What can hang from each mark:
z_16: z_685 z_852
z_856: z_245 z_685 z_768
z_768: z_590 z_856
z_887: z_245 z_685
z_787: z_79 z_245
z_245: z_787 z_856 z_887
z_594: z_887
z_79: z_787
z_685: z_16 z_856
z_852: z_16
z_590: z_768

Each row was made from one small tree. Brackets hold a mark, then the marks that hang from it, in the order of their numbers. Every link used is in the known rows. Write each row's tree.
Known rows:
{z_787 z_79 z_245}: [ 0.49  0.97  0.21 -0.41  2.75 -0.93  0.94  0.76  0.33 -0.94 -1.40 -0.83
  0.84 -0.15  2.75  1.26 -0.04  0.39 -1.62 -1.81 -0.51 -1.67  0.37  0.31
  0.30 -1.68 -0.12  1.31  0.61 -0.83 -2.46  1.16]
{z_590 {z_768 {z_856 {z_245 {z_787 z_79} z_887} z_685}}}: [ 0.38 -0.54  1.07  1.24  1.17 -1.32 -0.60  2.29  1.63 -0.03 -1.73 -2.48
  1.92 -0.74  0.65  0.78  1.52 -0.36  1.81  2.77  2.44 -0.71  0.75  1.34
  0.18 -2.38  1.40  0.74  0.58  0.95 -0.40  1.40]
{z_685 {z_16 z_852} {z_856 {z_768 z_590}}}: [-1.11  0.08  1.05 -2.66 -0.99  1.72  0.00  1.39  1.83 -2.42 -1.64  1.16
 -0.21 -1.14 -0.71 -2.29  1.04  2.15 -1.78  1.73  1.10 -1.14 -0.35  1.77
  0.94 -0.12  0.95 -0.01 -1.59  0.36  0.62 -0.27]
{z_685 z_16 z_856}: [-0.66 -0.81  0.76 -2.34 -0.22  1.07 -0.41  0.47  1.71 -1.45 -0.97  0.35
  0.11 -0.53 -1.68 -1.17  0.87  2.50 -1.22  0.93  0.14 -0.18 -0.52  1.15
 -0.17  0.56  2.10 -0.37 -3.06  0.60 -0.56 -1.04]
{z_856 {z_245 z_887} z_685 z_768}: [ 0.30 -0.78 -0.34 -0.29 -1.92 -1.02  0.82  1.10  3.29 -0.34 -2.25  1.12
  1.33 -1.03  2.21  0.45  1.83 -0.50  3.04  5.87 -0.66 -2.28  1.58  2.45
  0.38 -2.94  1.47 -0.66  2.52  2.61  2.38  2.79]
{z_594 {z_887 {z_685 z_16}}}: [ 0.16 -0.22 -1.26 -1.17  0.17  0.34  0.26  0.29  3.31 -0.88 -0.47  1.09
  1.76  0.39 -0.43 -0.29 -0.01  1.44  0.08 -0.04 -0.65 -0.46 -0.97  1.16
  0.33  0.37  1.39  0.36 -0.69  0.53  1.08 -0.68]
{z_590 {z_768 {z_856 {z_245 z_787} {z_685 z_16}}}}: [-0.08 -0.55  1.07  0.75  0.15 -0.41 -1.14  2.18  1.78  0.16 -1.54 -2.33
  1.50 -0.84 -0.21 -0.08  1.29 -0.10  1.47  3.22  2.53 -0.63  1.04  1.08
 -0.02 -1.36  0.97  0.32 -0.67  1.19 -0.24  1.26]
{z_887 {z_245 z_856} {z_685 z_16}}: [ 1.55 -2.82 -2.15 -0.48  0.26 -0.46 -0.46 -1.36  2.64  0.34 -1.22 -0.17
  2.52  0.77 -2.24 -0.19  1.37  3.98  1.22 -1.78 -1.91 -1.89 -2.76 -1.12
  0.09  1.10 -0.15  0.94 -1.07  0.39 -1.50 -0.93]
{z_768 z_590 {z_856 z_245 {z_685 {z_16 z_852}}}}: [-0.53  0.77  1.98 -0.54 -2.26 -0.78 -0.25  3.00  2.27 -1.67 -1.12  0.14
  1.60 -0.87  0.44 -2.61 -1.45 -0.80  0.19  4.85  2.52 -2.43 -0.26  0.48
  0.75 -1.58 -2.20 -0.61  0.43  1.40 -0.19  0.65]
{z_16 {z_685 {z_856 {z_245 z_887} {z_768 z_590}}} z_852}: [-1.22  0.22  1.52 -2.54 -1.45  0.07  1.85  0.74  0.33 -2.58 -2.94  0.92
  1.13 -0.22 -0.37 -2.85  0.96  1.92 -0.23  1.37  1.54 -2.56 -0.80  2.91
  1.10 -1.43 -0.09  0.85  3.54  1.21  1.13  1.09]
{z_685 {z_16 z_852} {z_856 {z_245 z_787 z_887}}}: [-0.19 -1.31  1.99 -2.40  0.54  0.36  0.73 -0.20  2.80 -2.01 -2.56  0.87
  1.62 -0.88 -1.92 -2.48  1.41  3.07  0.67  1.17 -0.11 -1.15 -0.64  1.09
  0.58 -0.43  1.64 -0.49 -0.02  1.63 -0.51  0.30]
{z_594 {z_887 {z_245 {z_787 z_79} z_856}}}: [ 0.70 -0.63 -0.56  0.04  2.12 -1.80  0.09 -0.76  2.94 -0.04 -1.24  0.38
  2.23  0.11  0.00 -0.31 -0.05  0.93  1.28 -0.12  0.11 -0.02 -1.72 -0.61
  0.96  0.28  0.90  0.36  1.09  0.16 -1.27 -0.18]
{z_852 {z_16 {z_685 {z_856 z_768}}}}: [-1.67 -0.73  0.19 -0.21 -1.42  1.72 -0.36  0.61  0.26 -0.54 -1.56  1.05
 -0.26 -0.76 -1.95 -0.56  0.78  2.21 -0.88  2.10  0.65 -0.87 -0.63  1.77
  0.15 -0.31  0.28  2.19  1.15  0.12 -0.33  0.29]
{z_685 {z_16 z_852}}: [-0.48 -0.13  0.61 -1.62  0.19  1.74  0.50 -0.37  0.31 -1.15 -1.14  0.63
  0.32  0.09 -0.57 -2.39  0.36  1.88 -0.81 -1.05  0.35 -0.62  0.28  0.39
  0.66  0.09  0.32  0.21 -1.10 -0.14  0.12 -0.04]
{z_245 z_787 {z_856 {z_768 z_590}} z_887}: [ 1.07 -2.22 -0.07  2.38  2.81 -2.21  0.54 -0.85  2.54  0.10 -1.81 -0.38
  1.19 -1.26  0.21  0.99  1.88  0.89  4.57  0.63 -0.81  0.19 -2.68 -2.94
  1.30 -1.60  1.71  0.24  2.13  0.08 -1.25  2.09]
{z_590 {z_768 {z_856 {z_245 z_887} {z_685 z_16}}}}: [-0.06 -0.76  1.18  0.13  0.04 -0.56 -0.80  2.65  1.93  0.10 -1.43 -1.97
  1.97 -0.50 -0.01  0.01  1.49  0.06  1.58  3.16  2.64 -0.61  0.99  1.32
 -0.26 -1.91  1.48  0.65 -0.47  1.11 -0.13  1.16]
{z_245 {z_856 z_685} z_887}: [ 0.75 -2.04 -0.73  0.54  1.09 -2.06  0.83 -0.60  1.11  0.37 -1.53 -0.37
  1.97 -0.02 -0.01  0.92  1.81  1.47  4.26  0.91 -0.30 -0.85 -1.58 -1.11
  0.80 -1.80  3.56  0.23  0.35  0.86 -0.68  1.47]
{z_79 {z_787 {z_245 z_856 z_887}}}: [ 0.94  0.55  0.65  0.95  2.60 -1.58  0.24  0.28  1.00 -0.20  0.30  0.85
  0.80 -1.08  0.61  1.42  0.21  1.11  1.07 -1.68 -0.80 -1.34 -1.24 -0.76
 -0.53 -0.54 -0.23  0.33  0.90 -0.65 -2.57  0.99]
{z_245 z_856}: [ 0.07 -1.12 -0.32 -0.05  0.80 -0.96 -0.33 -0.56 -0.15  0.73 -0.78 -0.56
  0.48 -0.35 -0.74  0.59  0.74  0.63  1.95  0.08  0.32 -0.11 -0.86 -1.37
  1.04  0.43  1.29  0.18 -0.92  0.10 -0.81  0.59]
{z_590 {z_768 {z_856 {z_245 z_787 z_887} {z_685 {z_16 z_852}}}}}: [ 0.05 -0.61  1.32  0.62  0.56 -0.52 -0.51  2.05  1.76 -0.18 -2.02 -2.00
  2.02 -0.67 -0.27 -0.55  1.63  0.39  1.95  2.64  2.58 -0.87  0.75  1.12
  0.26 -1.95  1.25  0.57  0.33  1.10 -0.24  1.43]
{z_16 {z_685 {z_856 {z_245 z_787 z_887} {z_768 z_590}}} z_852}: [-1.06  0.04  1.52 -1.84 -0.92 -0.12  1.89  0.27  0.55 -2.61 -3.14  0.71
  1.05 -0.44 -0.51 -2.84  1.03  2.02  0.22  1.23  1.25 -2.49 -1.08  2.48
  1.20 -1.42 -0.14  0.64  3.87  1.27  0.87  1.28]
{z_590 {z_768 z_856}}: [-0.22 -0.05  1.01  0.73  0.57 -0.27 -1.36  2.53  0.44  0.43 -0.60 -2.25
  0.82 -0.38 -0.44  0.58  1.01 -0.48  0.40  1.43  2.86  0.32  0.49  0.71
 -0.13 -0.88  0.62  0.97 -0.70 -0.27 -0.53  0.17]
{z_79 {z_787 z_245}}: [ 0.58  1.65  0.68  0.84  1.63 -0.64 -0.05  0.61  0.52 -0.47  0.87  0.93
 -0.09 -1.09  0.87  0.94 -0.52  0.43 -0.72 -1.41 -0.67 -1.43 -0.27  0.16
 -0.86 -0.03 -1.51  0.05  0.59 -0.66 -1.93  0.51]
{z_856 {z_245 z_887} {z_685 z_16}}: [ 0.36 -1.43  0.44 -1.24 -1.06 -0.59  1.12  0.23  3.09 -0.65 -1.68  0.56
  2.40 -0.23  0.90 -1.15  0.99  1.13  2.43  3.62 -0.48 -1.93  1.02  1.32
 -0.18 -2.10  1.82 -0.66  0.45  2.80  0.82  2.07]

Write each row's tree:
[-0.63  0.21  0.37 -1.52 -3.01  0.65  0.64  1.71  3.07 -1.52 -1.91  1.24
  0.94 -1.38  2.34 -2.19  0.60 -0.22  0.53  5.72  1.01 -2.94  1.94  2.37
  1.09 -1.92 -0.49 -0.58  0.81  2.57  2.59  2.77]	{z_856 z_245 {z_685 {z_16 z_852}} {z_768 z_590}}
[ 0.20 -0.68 -0.80 -1.21  0.31 -1.03 -0.08 -0.19  3.21  0.01 -0.99  0.90
  2.40  0.39 -0.29 -1.07 -0.03  1.37  1.14  1.02  0.47 -0.48 -1.17 -0.03
  0.55  0.37  1.46  0.17 -0.21  0.67 -0.55 -0.24]	{z_594 {z_887 {z_245 {z_856 {z_685 z_16}}}}}
[ 1.25 -0.14 -0.29 -0.39  3.25 -1.61  1.55  0.82  1.80 -1.48 -1.91 -0.61
  2.14  0.07  1.96  2.02  1.11  1.93 -0.42 -2.32 -1.68 -2.26 -1.24  0.63
  0.02 -2.55  1.23  1.73  1.37 -0.47 -2.53  0.86]	{z_787 z_79 {z_245 {z_887 {z_685 z_856}}}}
[-0.28  0.29  0.34  0.32 -1.20 -0.26 -0.80  1.69  1.18 -0.82 -1.58 -0.24
  0.34 -0.38 -0.46 -0.63 -0.12  0.05  0.83  3.46  0.87 -1.54 -0.26  0.93
  0.40 -1.24  0.45 -0.81 -1.09  0.32 -0.35 -0.56]	{z_768 {z_856 {z_685 z_16}}}
[ 0.62 -0.26  1.07  1.26  0.20 -2.21  0.00  1.33  2.34 -0.86 -2.52 -0.38
  1.67 -0.82  0.39  0.09  0.25 -0.57  2.80  4.23  0.26 -1.96 -0.39  0.93
  0.67 -2.64  0.24 -0.90  1.99  1.30 -0.64  0.74]	{z_768 {z_856 {z_245 {z_787 z_79} z_887} z_685}}
[ 0.15 -0.64  1.25 -0.71 -0.97 -1.05  0.67  1.93  3.48 -0.54 -0.86  1.32
  1.32 -1.16  2.05 -0.28  0.59 -1.15  1.45  4.03  0.27 -0.85  0.50  0.53
  0.19 -1.99 -1.05  0.17  3.08  1.39  1.22  2.21]	{z_856 {z_245 z_887} {z_768 z_590}}
[ 2.35 -1.70 -2.19  1.81  1.56 -1.23  0.08 -1.78  2.19 -0.27 -1.19 -0.72
  2.07  0.59 -0.78  0.78  0.87  2.73  0.63 -2.43 -2.56 -1.91 -2.74 -0.45
 -0.01  0.07 -1.37  0.79  1.65  0.09 -1.40 -0.85]	{z_887 {z_245 {z_787 z_79}} z_685}
[-0.01 -0.28 -0.72 -1.59 -0.03  0.18  0.29  0.38  4.30 -1.58 -1.81  1.51
  1.83 -0.47 -0.89 -0.73  0.71  1.83  0.52  1.47 -0.60 -1.19 -0.97  2.09
  0.94  0.20  1.55 -0.05  0.21  1.31  1.46 -0.23]	{z_594 {z_887 {z_685 {z_16 z_852} {z_856 {z_245 z_787} z_768}}}}
[ 0.03 -0.22  1.06  0.55 -0.97 -0.92 -0.70  1.23  2.48 -0.73 -2.32 -0.25
  1.08 -0.97 -0.53 -0.95 -0.05 -0.18  2.04  4.75  0.48 -1.90  0.10  0.77
  0.56 -1.37 -0.28 -1.37  0.23  1.53 -0.43  0.49]	{z_768 {z_856 {z_245 z_787} {z_685 z_16}}}
[ 1.19 -1.30 -1.81  0.38  1.14 -1.58 -0.07 -1.02  3.79  0.12 -1.14  0.53
  2.77  0.36 -1.29  0.11  0.38  1.96  2.00 -0.51 -1.06 -0.84 -2.73 -0.64
  0.66  0.81  0.63  0.42  1.08  0.59 -0.64 -0.54]	{z_594 {z_887 {z_245 z_787 z_856} z_685}}
[-0.84 -0.28  1.08 -2.80 -0.29  1.53  0.10  0.27  0.94 -2.02 -1.68  0.73
  0.26 -0.47 -1.90 -2.32  0.95  2.92 -1.38  0.09  0.64 -0.90 -0.46  1.60
  0.62  0.48  1.71 -0.19 -2.14  0.48 -0.21 -0.90]	{z_685 {z_16 z_852} z_856}
[-1.04 -0.05  1.55 -2.65 -0.92 -0.06  1.95 -0.03 -0.28 -2.30 -2.93  0.61
  1.43  0.27 -1.25 -2.86  0.91  2.46  0.05  0.29  1.25 -2.40 -0.91  2.73
  0.89 -1.08  0.42  0.72  3.16  1.31  0.53  0.66]	{z_16 {z_685 {z_856 {z_245 z_887}}} z_852}
[-1.02 -0.14  0.68 -2.70 -0.79  1.84 -0.09  0.80  1.62 -2.12 -2.24  1.21
 -0.42 -1.02 -1.16 -1.80  1.68  2.47 -1.21  1.54  0.48 -1.07  0.09  2.32
  0.95 -0.03  1.82 -0.18 -1.64  0.33  0.82 -0.45]	{z_685 {z_16 z_852} {z_856 z_768}}
[ 1.41 -0.89 -0.69 -0.03  3.95 -2.20  1.47  0.19  1.46 -0.68 -2.28 -1.02
  2.47  0.04  1.93  2.43  1.38  2.03  1.09 -2.65 -1.53 -2.21 -1.57 -0.76
  0.78 -2.35  1.65  2.02  1.03 -0.60 -3.00  1.54]	{z_787 z_79 {z_245 z_856 {z_887 z_685}}}
[ 0.70 -1.41 -0.35 -0.74  0.38 -0.06  1.03  0.55  2.76 -1.61 -1.16  0.81
  1.75  0.01 -0.69 -0.17  1.66  2.74  0.97 -0.41 -1.12 -1.22 -2.20  0.63
  0.05 -1.45  1.53  0.83  0.80  0.39  0.31 -0.12]	{z_245 {z_887 {z_685 {z_16 z_852} {z_856 {z_768 z_590}}}}}
[-0.37  0.71 -1.15  0.68 -2.38  0.10  0.11  1.65  1.42 -0.86 -0.54  0.38
 -0.40 -1.00  2.57  0.05  0.48 -0.97  0.27  4.32  0.70 -1.77  0.66  1.49
  0.63 -1.78  0.18 -0.36  0.34  1.06  2.09  1.66]	{z_856 z_685 {z_768 z_590}}
[ 0.26 -0.86  0.56  0.08 -1.09 -0.37  1.38  0.70  4.30 -1.68 -2.62  1.06
  1.76 -1.54  2.19 -1.93  1.33  0.54  2.65  5.00 -0.09 -2.58  0.57  1.07
  1.04 -2.94  0.34 -0.68  2.54  2.63  1.70  3.38]	{z_856 {z_245 z_787 z_887} {z_685 {z_16 z_852}} {z_768 z_590}}
[-0.77 -0.71  1.96 -3.28 -0.96  0.80  0.60  1.58  3.38 -2.39 -2.27  1.66
  1.21 -1.27 -0.47 -2.53  1.40  2.10 -0.36  2.88  0.81 -1.53 -0.12  1.91
  0.75 -0.96  1.00 -0.06  0.06  1.45  0.67  0.68]	{z_685 {z_16 z_852} {z_856 {z_245 z_887} {z_768 z_590}}}
[ 0.17 -0.40  0.17 -0.21 -2.29 -1.22  0.99  1.96  3.60 -0.83 -1.40  1.05
  1.63 -1.23  2.88 -0.26  0.91 -1.02  2.29  6.05  0.29 -2.33  0.99  1.68
  0.36 -3.05  0.23 -0.39  2.70  2.62  2.17  3.04]	{z_856 {z_245 z_887} z_685 {z_768 z_590}}
[ 1.39 -2.58 -2.19 -0.40 -0.28 -0.31 -0.52 -0.56  3.25  0.07 -1.23  0.16
  2.17  0.32 -1.41 -0.16  1.40  3.44  0.91 -0.68 -1.52 -2.06 -2.69 -0.98
  0.31  0.75 -0.68  1.09 -0.69  0.30 -0.94 -0.49]	{z_887 {z_245 {z_856 {z_768 z_590}}} {z_685 z_16}}
[ 1.20 -0.88 -1.77  0.41  1.41 -1.66  0.07 -0.28  4.08 -0.50 -1.26  0.51
  2.59  0.00  0.12  0.33  0.29  1.48  1.24 -0.09 -0.67 -1.08 -2.61 -0.17
  1.06  0.12  0.26  0.79  1.35  0.36 -0.35 -0.22]	{z_594 {z_887 {z_245 {z_787 z_79} {z_856 {z_768 z_590}}} z_685}}
[-0.31 -0.18  0.55  0.59  0.01  0.09 -1.23  2.53  0.89  0.08 -1.00 -2.30
  0.97 -0.41 -0.15  0.13  1.30  0.09  0.60  2.37  2.83 -0.37  0.83  1.25
 -0.09 -1.29  1.47  0.70 -1.62  0.32 -0.18  0.52]	{z_590 {z_768 {z_856 {z_685 z_16}}}}
[ 0.57 -1.10  1.07  0.72  1.75 -0.75 -0.69  2.13  2.26 -0.17 -1.71 -2.31
  2.11 -0.54 -0.14  0.70  1.65  0.55  1.35  1.32  1.79 -0.39  0.15  0.97
  0.02 -1.71  0.96  1.13  0.05  0.48 -0.68  0.80]	{z_590 {z_768 {z_856 {z_245 {z_787 z_79} {z_887 {z_685 z_16}}}}}}
[ 0.52 -0.99  1.00  1.16  1.01 -1.06 -0.90  2.11  2.04  0.32 -1.33 -2.23
  1.98 -0.57 -0.71  0.82  1.57  0.06  1.95  1.74  1.78 -0.32 -0.08  0.55
 -0.18 -1.40  0.55  0.94  0.72  0.68 -0.50  0.86]	{z_590 {z_768 {z_856 {z_245 z_787 {z_887 z_685}}}}}
[ 0.14  0.56 -0.35 -0.68  2.17 -0.88  1.05  1.01  0.93 -1.34 -2.68 -0.76
  1.13 -0.84  3.24  0.66  0.85  1.07 -0.50 -0.10  0.24 -2.94  0.23  0.30
  1.70 -2.24  0.95  1.36 -0.10 -0.33 -1.90  2.38]	{z_787 z_79 {z_245 {z_856 {z_685 {z_16 z_852}} {z_768 z_590}}}}
[-1.74 -0.70  0.81 -0.53 -1.87  1.37 -0.25  1.17  0.92 -0.72 -1.35  1.18
  0.26 -0.97 -1.60 -1.10  0.27  1.77 -0.93  2.93  1.15 -1.16 -0.53  1.59
  0.13 -0.39 -0.64  2.17  1.64  0.70 -0.29  0.80]	{z_852 {z_16 {z_685 {z_856 z_245 {z_768 z_590}}}}}
[-0.23  0.55  1.93  0.46 -1.49 -1.04 -0.20  2.37  2.62 -1.70 -1.43 -0.16
  1.54 -1.16  0.22 -2.56 -1.31 -0.66  0.86  4.64  2.06 -2.33 -0.72 -0.09
  0.91 -1.61 -2.27 -0.94  0.88  1.49 -0.60  0.94]	{z_768 z_590 {z_856 {z_245 z_787} {z_685 {z_16 z_852}}}}
[ 1.14  0.10  0.14  0.73  2.55 -1.10  0.29  0.17  1.70 -0.48  0.10  0.87
  1.10 -0.96  0.17  1.32  0.53  2.13  0.95 -2.09 -1.44 -1.79 -1.54 -0.56
 -0.57 -0.40 -0.06  0.50  0.16 -0.51 -2.38  0.75]	{z_79 {z_787 {z_245 z_856 {z_887 {z_685 z_16}}}}}
[ 0.67 -1.28 -1.86 -1.18  0.26 -0.54 -0.21 -0.16  4.31 -0.20 -1.28  1.21
  2.56  0.37 -0.84 -0.29  0.70  2.31  1.06  0.31 -0.79 -1.01 -1.93  0.34
  0.62  0.71  1.08  0.71 -0.21  0.47  0.09 -0.66]	{z_594 {z_887 {z_245 {z_856 z_768}} {z_685 z_16}}}
[ 1.32 -2.66 -1.28  0.50  1.71 -1.84  0.73 -0.81  1.69  0.40 -1.28 -0.29
  2.30  0.25 -1.18  1.65  2.02  2.37  3.88 -1.26 -1.51 -0.73 -2.82 -1.52
  0.65 -0.97  2.57  0.99  0.61  0.29 -0.79  0.55]	{z_245 z_856 {z_887 z_685}}
[-0.13 -1.31  1.58 -1.85  0.51 -0.02  0.29  1.24  4.31 -2.19 -2.14  0.73
  1.03 -1.62  0.25 -1.01  1.46  1.79  0.03  3.15 -0.14 -0.81 -0.44  1.33
  0.36 -1.25  1.50 -0.26 -0.46  1.49 -0.12  0.79]	{z_685 z_16 {z_856 {z_245 {z_787 z_79} z_887} {z_768 z_590}}}
